Each row was made from one small tree. The marks that hang from a mark follow it in brackets, in the order of their numbers. Every link used is in the known rows. Write each row's tree.
Known rows:
J907[J455]: [-0.33 +0.57 +2.55 -0.47 +3.55 -0.02 -0.82 +0.55 -1.35 +0.19 +1.30 -0.27 +1.88 -0.75 -3.54 +1.12 +1.95 +0.82 +1.73 +1.87 +2.46 +0.78]
J455[J601]: [-0.87 +1.29 +2.41 -0.49 +2.51 -0.46 -0.51 +0.22 -2.16 -0.83 +0.92 +1.73 +1.97 +0.05 -1.90 +2.31 -0.94 +1.26 +3.97 +1.05 -1.53 +1.73]
J15[J907]: [+0.31 +0.05 +2.13 -0.48 +0.89 -1.21 -0.19 -1.27 -1.89 +0.02 -0.09 -0.77 +0.76 +0.41 -1.28 -0.52 +1.30 +0.57 +2.99 +0.40 +2.65 +1.58]
J696[J926]: [-0.11 +0.33 +3.47 -0.52 +1.20 -1.70 -0.78 +0.67 -1.96 -1.64 +2.84 +1.19 +1.00 -1.51 -4.34 +0.68 -0.01 +1.80 +1.18 +0.50 -1.30 +1.02]
J696[J889 J926[J455[J601 J907]]]: [-1.12 +1.58 -0.13 -0.80 +2.07 -2.97 -0.59 +1.55 -1.43 -1.97 +1.79 +4.67 +0.52 -1.64 -6.62 +4.80 -1.16 +1.77 +5.76 -1.63 -1.13 +2.20]
J842[J227 J455[J601 J907[J15]]]: [-0.62 -0.76 -0.83 -0.35 +1.26 -1.41 +0.04 -1.05 -1.90 +2.22 +2.71 -0.28 +0.92 +0.15 -2.54 +4.69 +0.37 +1.29 +3.99 +0.36 +3.24 +3.42]
J601[J15[J889 J907] J455]: [-0.56 -1.12 +5.56 +0.63 +0.78 -1.93 +0.39 -2.90 -2.01 +0.09 -1.55 -0.04 +0.66 +1.23 +0.53 -0.42 -1.50 +0.18 +3.37 +0.86 +5.23 +1.10]
J455[J601 J907]: [-0.68 +1.45 -1.12 -0.44 +0.90 -1.39 -0.50 -0.21 -2.03 -0.40 +1.26 +2.39 +1.40 -0.84 -0.10 +1.08 -1.55 +1.91 +5.97 +0.27 +0.68 +2.34]
J601[J15[J889 J907[J455 J664]]]: [-0.79 -1.36 +1.68 -0.01 +4.42 +1.33 -2.16 -2.09 -2.01 +1.35 -0.74 +0.23 +1.28 +1.02 -1.17 +1.96 +0.90 -0.98 +0.95 -0.10 +7.88 +2.74]
J907[J15[J889] J455[J601]]: [-2.67 +1.41 +3.56 -0.17 +4.33 +0.17 -1.85 +0.98 -1.96 +0.89 +0.16 +0.37 +2.69 +0.60 -3.14 +7.29 -0.71 -0.13 +0.53 +2.90 +1.68 +2.65]
J15[J889 J907[J455[J601] J664]]: [-1.86 +0.06 +1.12 -0.46 +3.85 +1.46 -2.37 -1.04 -1.78 +1.61 -0.92 +1.02 +1.95 +2.04 -3.68 +6.78 -0.55 +0.08 +3.03 +0.26 +3.87 +4.82]
J926[J455[J601]]: [-0.20 +1.44 +2.43 -0.71 +3.23 -1.63 -0.30 +1.22 -1.79 -1.68 +0.91 +3.57 +0.92 -0.35 -3.16 +3.64 -0.41 +0.64 +5.18 -0.04 -0.89 +2.23]
J842[J227 J455[J601 J907]]: [+0.00 -1.22 -1.35 -0.12 -0.31 -0.43 +0.20 -1.32 -1.59 +2.16 +3.13 +0.18 +0.39 -0.01 -3.24 +3.44 -0.41 +2.85 +6.10 -0.46 +1.89 +2.44]
J842[J227 J455[J907]]: [+0.90 -1.27 -1.51 +0.07 -1.35 -1.44 +0.01 -1.62 -1.47 +2.20 +3.56 -1.42 -0.29 -0.83 -3.43 +0.76 +0.96 +2.76 +4.91 -0.40 +3.90 +1.29]
J926[J455]: [+0.69 +1.33 +1.94 -0.47 +1.97 -2.63 -0.60 +0.77 -1.67 -1.66 +1.12 +1.85 +0.19 -1.13 -3.11 +1.13 +1.00 +0.68 +4.12 -0.12 +0.88 +1.14]
J842[J455]: [+0.20 +0.10 +2.22 -0.15 +2.26 -0.36 -0.34 -0.51 -1.42 +0.38 +1.83 -0.82 +0.34 -0.29 -3.79 +0.30 -0.55 +1.78 +2.24 +0.65 +2.97 +1.00]
J907[J455 J664]: [-0.47 +0.84 +0.82 -0.92 +4.97 +0.38 -2.15 -0.22 -1.54 +0.17 +0.86 +1.15 +1.87 -0.45 -3.99 +2.25 +1.75 +0.20 +2.85 +0.64 +4.34 +3.26]
J15[J889 J907[J664]]: [-0.62 +0.59 +0.17 -0.11 +0.33 -1.06 -2.51 -2.23 -2.28 +0.78 -0.64 -0.05 +0.48 +1.27 -1.88 +2.69 -0.66 +0.35 +3.11 -0.55 +4.57 +3.42]
J15[J889 J907[J455 J664]]: [-1.00 +0.07 +0.53 -0.26 +2.75 +0.56 -2.64 -1.39 -1.63 +1.60 -0.47 -0.30 +1.19 +1.17 -3.80 +4.23 +0.81 +0.08 +2.15 +0.37 +5.80 +3.59]
J696[J889 J926]: [-1.13 +0.97 +2.82 -0.32 +1.86 -1.88 -1.00 +0.54 -1.73 -1.23 +1.56 +0.88 +1.43 -1.26 -7.07 +1.59 +0.11 +1.64 +1.58 +0.35 -1.16 +0.11]
J455[J907[J664]]: [+0.09 +1.62 -3.06 -0.70 +1.23 -2.13 -2.09 -1.35 -2.11 -0.27 +1.41 +1.91 +0.72 -1.30 -0.76 -0.33 -0.22 +1.23 +5.85 -0.92 +4.61 +3.22]

Which tree is each row?
[-1.19 +1.31 +1.37 -1.19 +6.49 -0.61 -2.12 +0.14 -1.88 +0.16 +0.32 +0.75 +2.43 -0.27 -3.25 +3.48 +2.60 -1.37 +0.72 +1.54 +5.48 +4.14] -> J907[J15 J455 J664]
[-1.41 -0.70 +1.40 -0.12 +3.08 +0.79 -1.86 -2.42 -2.74 +0.44 -1.12 +2.02 +1.36 +1.93 +0.50 +3.53 -2.16 -0.64 +3.15 -1.09 +3.97 +3.66] -> J455[J601[J15[J889 J907[J664]]]]
[+0.27 -3.91 +2.88 -0.04 +2.74 +1.41 +1.24 -2.49 -1.97 +2.16 +1.33 -0.79 +0.69 +1.86 -1.75 +2.37 +1.25 +0.51 +2.95 -0.64 +3.20 +2.12] -> J842[J227 J455[J601[J15[J907]]]]
[+0.17 +0.30 -0.11 -0.47 +3.24 -1.75 +0.08 +0.13 -2.11 -1.56 +1.42 +4.43 +0.37 -1.30 +0.91 +0.99 -0.57 +0.39 +5.73 -1.33 +2.48 +2.06] -> J926[J455[J601[J15] J907]]
[-1.43 +0.66 -1.95 +0.12 +2.32 -0.46 -2.44 -1.77 -2.77 +0.12 +0.61 +3.53 +1.30 -0.12 +1.26 +2.52 -3.62 +0.69 +4.95 -1.20 +4.07 +3.15] -> J455[J601[J15[J889]] J907[J664]]
[-0.93 -0.49 +3.17 -0.79 +4.25 +1.26 +0.02 -0.18 -1.43 +0.81 -0.23 +0.38 +2.12 +1.28 -2.80 +3.47 +1.59 +0.34 +2.88 +1.16 +2.11 +3.09] -> J15[J907[J455[J601]]]
[-0.74 +0.57 -0.11 +0.31 +0.95 -2.88 -1.49 -2.93 -2.17 -0.25 +0.24 +2.68 +0.55 -0.47 +0.96 -0.06 -3.21 +0.68 +5.97 -0.55 +7.49 +2.84] -> J601[J15[J889] J455[J907[J664]]]
[-0.19 +1.54 -0.71 -0.53 +0.73 -4.01 -0.83 +1.21 -1.29 -1.79 +2.26 +3.24 -0.21 -2.54 -6.54 +2.07 +0.39 +1.80 +4.67 -1.54 +1.13 +0.88] -> J696[J889 J926[J455[J907]]]
[+0.30 +2.06 -0.50 -0.70 +1.92 -4.45 -0.70 +0.55 -1.91 -1.12 +1.43 +2.22 +0.06 -1.81 -0.66 +1.69 +1.41 -0.07 +4.02 +0.02 +4.26 +2.60] -> J926[J455[J907[J15]]]
[-1.58 +2.23 +0.87 -0.22 +2.24 -2.27 -3.18 -0.78 -2.64 +0.14 -0.14 +0.59 +1.47 +0.21 -1.71 +4.25 -1.05 -0.58 +1.33 +1.03 +4.15 +3.34] -> J907[J15[J889] J664]
[-0.45 +1.32 +2.79 -0.56 +2.43 -3.11 -0.82 +1.56 -1.37 -2.17 +1.57 +2.73 +0.48 -1.69 -8.28 +2.87 +0.92 +1.08 +2.97 -0.70 -0.68 +0.52] -> J696[J889 J926[J455]]
[+0.17 +2.42 -2.52 -1.12 +3.22 -4.29 -1.98 +0.02 -2.09 -1.17 +0.98 +3.47 +0.13 -1.48 -1.09 +2.72 +1.17 -0.84 +5.03 -1.10 +6.22 +4.92] -> J926[J455[J907[J15 J664]]]
[-1.44 +2.34 -2.26 -1.19 +3.86 -1.92 -1.85 -0.73 -2.58 -0.34 +0.46 +3.31 +1.94 -0.28 +0.37 +3.96 -0.68 -0.25 +4.93 -0.17 +3.80 +5.67] -> J455[J601 J907[J15 J664]]
[-1.16 -0.93 +3.30 +0.36 +1.96 +0.52 -0.61 -1.84 -2.54 +0.41 -0.80 +0.65 +1.32 +1.55 +0.80 +2.32 -2.03 +0.08 +2.20 +0.17 +1.85 +1.47] -> J455[J601[J15[J889 J907]]]
[-1.59 +2.37 -0.07 -0.15 +0.91 -4.57 -1.90 -1.94 -2.08 +0.17 -0.08 +1.93 +0.96 -0.13 -0.67 +3.37 -2.27 +0.25 +5.48 +0.83 +7.45 +4.82] -> J601[J455[J907[J15[J889] J664]]]
[-1.33 +0.35 -0.21 +0.50 +0.71 -0.75 -1.23 -1.11 -2.47 +0.17 +1.02 +2.12 +1.11 -0.41 +1.65 +1.49 -3.44 +1.35 +4.18 -0.04 +2.27 +0.82] -> J455[J601[J15[J889]] J907]
[-1.12 +0.11 +4.20 -0.56 +5.31 -1.29 -0.16 +1.27 -1.87 -2.48 +1.25 +4.72 +1.28 -1.01 -5.97 +3.89 -0.37 +0.06 +2.70 -1.30 -1.39 +0.89] -> J696[J889 J926[J455[J601[J15]]]]
[-1.42 +1.38 +3.34 -0.79 +3.58 -2.06 -0.55 +1.96 -1.53 -2.19 +1.29 +4.41 +1.11 -0.75 -8.12 +5.70 -0.52 +1.22 +3.63 -0.87 -2.84 +1.81] -> J696[J889 J926[J455[J601]]]
[-0.55 -0.89 +1.43 -0.82 +5.03 +0.92 -0.69 -2.22 -2.60 -0.32 -1.04 +2.50 +1.70 +1.40 +0.88 +1.41 -0.13 -1.11 +3.90 -1.30 +3.82 +4.26] -> J455[J601[J15[J907[J664]]]]
[-2.08 -0.18 +1.96 -0.15 +5.93 +2.04 -2.56 -0.54 -2.14 +0.58 +0.04 +2.73 +2.35 +0.67 -2.01 +5.04 -1.74 -0.30 +1.98 +0.49 +3.70 +3.07] -> J907[J455[J601[J15[J889]]] J664]
[-0.15 -0.35 +0.85 -1.04 +4.31 +0.67 -1.47 -1.17 -1.52 +0.99 -0.23 +0.08 +1.49 +0.75 -3.09 +2.15 +2.82 -0.45 +2.71 +0.19 +6.13 +4.17] -> J15[J907[J455 J664]]
[-0.07 +1.27 -1.67 -1.35 +2.71 -2.39 -1.67 +1.03 -1.87 -2.25 +3.10 +6.21 +0.27 -1.47 -4.49 +4.98 -1.40 +1.43 +5.77 -2.59 +0.77 +5.35] -> J696[J926[J455[J601 J907[J664]]]]
[-2.22 +2.51 -1.94 -0.37 +1.90 -2.09 -3.03 -0.86 -2.66 +0.44 +0.32 +2.69 +1.60 +0.21 -0.16 +5.88 -2.86 +0.19 +4.31 +0.18 +3.70 +5.09] -> J455[J601 J907[J15[J889] J664]]
[-0.53 +1.51 +0.61 -0.10 -0.07 -4.69 -2.04 +1.35 -1.99 -1.36 +2.90 +2.38 -0.40 -2.12 -3.50 +4.62 -1.10 +0.97 +1.85 -0.28 +2.18 +2.32] -> J696[J926[J455[J907[J15[J889]]]]]
[-0.14 +1.63 -0.86 -0.69 +1.07 -3.62 -0.83 -2.10 -1.63 -0.57 +0.64 +2.75 +0.74 -0.72 -1.12 -0.18 -1.17 +1.31 +7.89 -0.36 +6.09 +4.26] -> J601[J455[J907[J664]]]
[-0.08 +1.95 -2.84 -1.15 +3.00 -2.19 -1.61 +0.15 -1.89 -1.33 +1.08 +5.37 +0.39 -0.74 -2.06 +3.96 -0.76 +0.74 +7.93 -2.12 +2.90 +5.07] -> J926[J455[J601 J907[J664]]]
[-0.42 -1.23 +3.24 -0.39 +3.88 +0.55 +0.63 -1.61 -2.43 -0.34 -0.57 +1.21 +1.62 +1.08 +1.18 +0.11 -0.07 -0.48 +2.80 -0.13 +1.82 +2.10] -> J455[J601[J15[J907]]]
[-0.60 +0.20 +2.11 +0.76 -0.15 -3.11 -0.19 -2.28 -1.97 -0.15 +0.50 +1.37 +0.53 -0.79 +1.47 -1.31 -2.91 +1.39 +5.09 +0.50 +5.66 +0.70] -> J601[J15[J889] J455[J907]]
[-1.32 +2.35 -2.32 -0.22 +0.85 -3.08 -3.22 -1.24 -2.54 +0.50 +0.85 +1.08 +0.93 -0.61 +0.03 +3.24 -1.57 +0.17 +3.23 +0.11 +5.68 +3.88] -> J455[J907[J15[J889] J664]]
[-0.71 -0.72 +3.36 +0.11 +2.25 -1.51 -0.81 -3.57 -2.15 +0.15 -1.68 +1.16 +0.74 +1.58 -0.16 +0.65 -1.65 -0.60 +4.20 -0.36 +7.16 +3.47] -> J601[J15[J889 J907[J664]] J455]
[-2.79 +1.62 +1.66 -0.57 +5.76 +0.33 -3.12 +0.28 -2.14 +0.92 -0.40 +1.78 +2.78 +1.05 -3.57 +8.44 -0.87 -0.79 +1.30 +1.72 +3.48 +4.80] -> J907[J15[J889] J455[J601] J664]
[-0.09 -2.88 +2.88 -0.01 +3.14 +1.15 +0.70 -1.52 -2.06 +1.36 +2.29 +0.07 +1.08 +0.69 -2.71 +2.39 +0.20 +1.03 +3.13 -0.06 +1.30 +1.25] -> J842[J227 J455[J601[J15]]]
[-0.13 -0.92 -3.25 -0.62 +1.05 -0.23 -1.03 -1.90 -1.81 +2.13 +2.75 +1.37 +0.43 +0.34 -3.80 +4.55 -0.55 +2.19 +6.82 -1.72 +4.08 +4.72] -> J842[J227 J455[J601 J907[J664]]]
[-0.71 -1.66 +3.41 +0.42 +2.92 +1.13 -1.00 -1.40 -1.74 +1.41 -0.27 -1.18 +1.18 +0.72 -1.07 +1.00 +0.98 -0.36 +0.13 +1.09 +5.46 +0.29] -> J601[J15[J889 J907[J455]]]
[-1.92 +1.06 +3.54 -0.88 +6.28 +0.14 -0.66 +1.09 -1.75 +0.16 +0.46 +1.04 +3.07 +0.21 -2.68 +4.95 +1.34 -0.61 +0.96 +2.72 +1.29 +3.13] -> J907[J15 J455[J601]]
